Every row comes from one small tree of marks. The marks that hang from a mark follow it in brackets, in alphabetical order. Every link used is in the known rows. Which tree was each row made from?
Known rows:
Z{S{C{V} R W}}: +0.10 +3.02 -0.16 +1.72 -0.75 -1.38 +0.68 -0.95 -4.55 -0.69 -1.18 +2.80 +0.90 +0.14 +0.01 +5.50 -3.52 +0.09 -1.23 -1.00
S{C{V} R}: -1.86 +2.96 +0.82 -0.14 +0.69 -1.03 +0.75 -1.17 -0.50 -0.50 +0.52 -0.29 +3.21 +0.91 -3.65 +2.34 -6.71 +0.57 -0.26 -1.40
W{R{S} Z}: +0.04 +0.95 +3.15 +5.22 -1.03 -3.42 -0.41 +1.52 -1.59 +2.05 +2.82 -1.49 +0.54 +2.31 -0.50 -2.18 -1.54 -0.67 +2.51 +0.54
V{C{S{W{R Z}}}}: -0.22 +0.44 +0.73 +3.03 -1.32 +0.63 -0.34 +2.88 -1.95 +0.73 +1.41 -0.90 +0.61 +0.10 +2.05 +2.87 -8.57 -0.03 -0.35 +0.79
S{C R{W} Z}: -1.77 +1.16 +0.94 -1.01 +1.07 -3.17 +1.49 -2.74 -0.37 -0.99 -2.29 +0.79 +2.25 +1.72 -2.02 +1.19 -4.26 +0.49 -1.79 -1.29
C{S{R W{Z}} V}: -0.86 +3.14 +0.43 +3.41 -0.29 -0.69 +0.47 -0.05 -6.26 +0.56 +0.36 -0.62 +0.27 -1.34 -0.88 +4.99 -7.84 -0.25 -1.40 -0.11
S{C W{Z}}: -0.05 +0.59 +2.10 -1.12 +0.74 +1.41 -1.31 +1.19 -2.65 +0.82 -0.57 +2.37 +1.04 +0.98 +0.41 +0.48 -4.95 -0.45 -0.98 -0.60
V{C{S{R W Z}}}: -0.60 +0.93 -0.13 +1.77 -0.59 -0.43 +0.80 +0.78 -1.48 -0.09 -0.25 -0.45 +0.94 +0.00 +1.86 +3.98 -8.75 +0.10 -1.59 +0.40
S{C W{R} Z}: -2.51 +0.96 +1.02 +0.13 +0.58 -3.30 +0.15 +0.05 -2.84 +0.43 -1.60 +1.43 +0.12 +0.90 +0.95 +2.06 -1.77 -0.01 -0.82 +0.05
S{R W Z}: -0.93 +1.55 -0.15 +0.10 +2.01 -2.63 +1.65 -3.80 -2.16 -0.55 -3.45 +1.33 -0.83 +0.48 +0.77 +1.98 -1.74 -0.09 -2.84 -0.04
Z{S{C}}: +0.90 +1.13 -0.13 +0.65 -1.94 -0.55 -0.13 +0.56 -2.29 +0.02 -0.11 +2.46 +0.97 +0.49 +0.43 +3.30 -0.51 -0.11 +0.36 -0.91
C{S{R Z} V}: -1.82 +3.19 -0.69 +2.49 -0.72 -2.91 +1.57 -0.46 -4.15 +0.34 +0.17 -1.30 +0.69 -1.28 -1.48 +5.38 -5.17 +0.01 -0.95 -0.37
Z{S{C R}}: +0.76 +1.95 +0.03 +1.14 -1.30 -1.10 +0.57 -1.93 -2.03 -0.35 -0.40 +2.02 +1.69 +1.08 -0.90 +3.29 -2.84 +0.11 -0.07 -1.16
Z{S{C{V}}}: +0.39 +2.12 -0.35 +1.12 -1.93 -1.04 +0.08 +1.80 -2.78 -0.02 +0.39 +2.23 +1.07 -0.03 -0.17 +4.56 -0.61 -0.01 +0.16 -1.07
Z{S}: +1.47 +0.87 -0.74 +1.69 -1.78 -0.75 +0.24 +0.22 -2.25 -0.02 -0.34 +1.94 -0.48 -0.09 +1.13 +2.97 +1.81 -0.21 +0.05 -0.32
Z{S{C W{R}}}: +0.07 +1.40 +0.18 +2.45 -1.60 -1.72 -0.20 +0.09 -4.32 -0.06 -0.58 +2.60 -0.05 +0.39 +1.43 +3.92 -0.99 -0.06 -0.08 -0.24
W{S{C R Z}}: -1.19 +1.34 +0.42 -1.80 -0.38 -2.44 +0.91 -0.29 -1.94 -1.11 -0.06 +1.17 +3.20 +2.33 -2.49 +3.99 -2.38 +0.22 +1.52 +0.48
S{C{V} R W Z}: -2.50 +3.27 +0.47 -0.88 +1.76 -2.93 +1.42 -1.46 -2.98 -0.57 -2.38 +1.71 +1.44 +0.51 -1.09 +4.31 -5.15 +0.20 -2.55 -1.06

Which tree is each row?
-0.13 +1.02 +2.63 +1.49 -0.48 -2.34 -0.51 +0.28 -2.77 -0.10 +0.31 +1.68 +1.71 +1.37 +1.41 +0.53 -3.85 -0.82 +0.39 -0.26 : R{S{C W{Z}}}
+1.22 -0.30 +1.41 +1.45 -0.75 -0.30 -0.34 +1.89 -2.51 -0.03 -0.61 +1.68 +0.15 +0.75 +0.19 +0.61 -0.96 -0.13 -0.96 -0.62 : R{W{Z{S{C}}}}
-1.94 +3.26 -0.69 +2.66 -0.16 -2.80 +1.44 -0.88 -6.06 -0.04 -0.97 -0.32 -0.18 -1.75 -0.12 +6.39 -5.68 -0.09 -2.01 -0.05 : C{S{R W Z} V}
-1.02 +0.86 +2.60 +1.22 +0.36 -0.30 -1.22 +1.21 -3.12 +1.28 +0.32 +1.09 +0.77 +1.48 -0.04 -0.02 -4.89 -0.21 +0.13 -0.04 : S{C W{R Z}}
+0.30 -0.60 +1.84 -0.02 -0.70 -0.34 -0.53 +3.01 -3.00 -0.80 +0.25 +1.28 +1.71 +1.62 -1.05 +1.42 -2.02 +0.02 +0.57 +0.38 : R{W{S{C} Z}}
+0.12 +2.48 -0.05 +2.14 -1.29 -2.05 +0.95 -0.43 -3.28 -1.06 -0.61 +1.88 +1.52 +0.42 -1.14 +4.66 -2.73 +0.37 -0.81 -1.31 : Z{S{C{V} R{W}}}
-1.33 +0.14 +0.30 -0.41 -0.67 -2.62 +0.54 +2.64 -3.19 -1.96 -0.73 +1.22 +1.33 +0.56 -0.69 +4.00 -0.02 +0.43 -0.02 +0.48 : R{W{S{C{V} Z}}}
-0.90 +0.79 -0.12 +2.12 -0.63 -2.52 +1.28 -3.10 -3.55 -0.32 -1.41 -0.77 +0.25 -0.32 -0.23 +2.89 -4.88 +0.01 -1.41 -0.04 : C{S{R{W} Z}}
-2.06 +0.74 +1.16 +1.65 -1.73 -2.96 -0.30 +1.96 -2.98 -0.51 +2.52 -0.56 +2.52 +2.23 -2.29 +3.06 -1.51 +0.47 +4.00 +1.60 : W{R S{C}}
-0.34 +1.81 +2.31 -0.34 +1.64 +0.71 -0.29 -2.26 -2.42 +0.35 -1.16 +1.69 +2.00 +1.81 -1.40 +0.45 -8.19 -0.13 -1.57 -0.95 : S{C R W{Z}}
+0.51 +0.77 +2.00 +2.62 -0.34 -2.54 -0.12 +0.01 -2.90 -0.11 +0.09 +1.22 +0.19 +0.77 +2.10 +0.30 -1.56 -0.94 +0.13 +0.30 : R{S{W{Z}}}
-2.49 +2.50 +0.63 -0.36 +1.03 -3.85 +1.80 -0.73 -1.26 -0.99 -1.65 +0.48 +2.37 +0.94 -2.67 +3.09 -4.37 +0.60 -1.94 -1.44 : S{C{V} R{W} Z}
-0.44 +2.37 -0.01 +2.84 -1.66 -2.08 +0.02 +1.50 -4.90 -0.06 -0.15 +2.41 +0.00 -0.13 +0.87 +5.29 -1.07 +0.03 -0.12 -0.37 : Z{S{C{V} W{R}}}
-0.98 +3.14 +2.07 +0.27 +1.61 +0.09 +0.01 -0.38 -3.22 +0.30 -0.45 +1.41 +2.15 +1.09 -2.11 +2.35 -8.34 -0.01 -1.70 -1.17 : S{C{V} R W{Z}}
+0.70 +1.19 -0.42 +3.45 -1.47 -2.02 +0.18 -0.20 -4.44 -0.07 -0.85 +2.10 -1.51 -0.18 +2.29 +3.67 +1.29 -0.17 -0.30 +0.35 : Z{S{W{R}}}
-2.38 +0.94 +0.95 +1.03 -1.49 -4.31 +0.30 +2.15 -2.86 -0.15 +1.60 -0.14 +2.13 +2.45 -1.89 +3.42 -0.02 +0.32 +3.49 +1.50 : W{R S{C Z}}
-0.55 +0.90 +2.87 +1.96 -1.54 -1.45 -1.08 +3.90 -3.25 +1.45 +3.44 -0.25 +2.75 +3.41 -2.99 +1.20 -2.91 -0.15 +4.17 +1.25 : W{R S{C} Z}
+1.12 +1.13 +1.86 +4.84 -1.62 -1.56 -0.52 +2.11 -2.52 +2.54 +2.05 -0.14 -0.46 +1.76 -0.44 -0.31 +0.00 -0.47 +1.79 +0.21 : W{R Z{S}}
-0.87 +1.34 -0.24 +1.77 -0.09 -1.89 +1.01 -3.58 -4.76 +0.00 -1.95 +0.13 -0.36 -0.65 +0.92 +3.60 -5.52 -0.29 -1.84 +0.22 : C{S{R W Z}}
+1.61 +2.18 +1.56 +1.39 -0.75 +0.37 -0.22 +1.58 -2.24 +1.67 +0.97 +1.49 +1.46 +1.54 -1.69 +1.35 -3.41 -0.49 +0.08 -1.24 : W{Z{S{C{V} R}}}
+0.11 +2.29 +2.10 -0.47 -0.48 +0.04 -0.24 +2.79 -3.11 +0.50 +2.24 +0.80 +3.86 +2.80 -4.02 +2.97 -5.46 -0.16 +2.25 +0.15 : W{S{C{V} R} Z}
+1.72 +1.60 +1.45 +0.98 -1.19 +0.79 -0.75 +3.30 -2.27 +1.95 +1.25 +1.88 +0.97 +1.11 -0.71 +1.34 -1.80 -0.65 +0.36 -1.07 : W{Z{S{C{V}}}}
-2.09 +2.00 +0.21 -1.86 +0.09 -2.25 +0.55 +2.60 -0.64 +0.47 -0.22 +0.95 +1.72 +0.29 -1.34 +2.97 -1.14 +0.06 -0.49 -1.15 : S{C{V} Z}
-0.92 +0.51 -0.01 +2.55 -1.22 -0.84 +0.37 +2.46 -1.83 +0.32 +0.47 -0.74 +0.27 -0.21 +2.56 +3.81 -7.16 +0.07 -0.80 +0.79 : V{C{S{W{R} Z}}}
-1.73 +2.31 +0.14 -1.38 -0.41 -2.80 +1.09 +1.13 -2.65 -1.12 +0.39 +0.97 +3.28 +1.83 -3.04 +5.33 -2.53 +0.29 +1.46 +0.33 : W{S{C{V} R Z}}
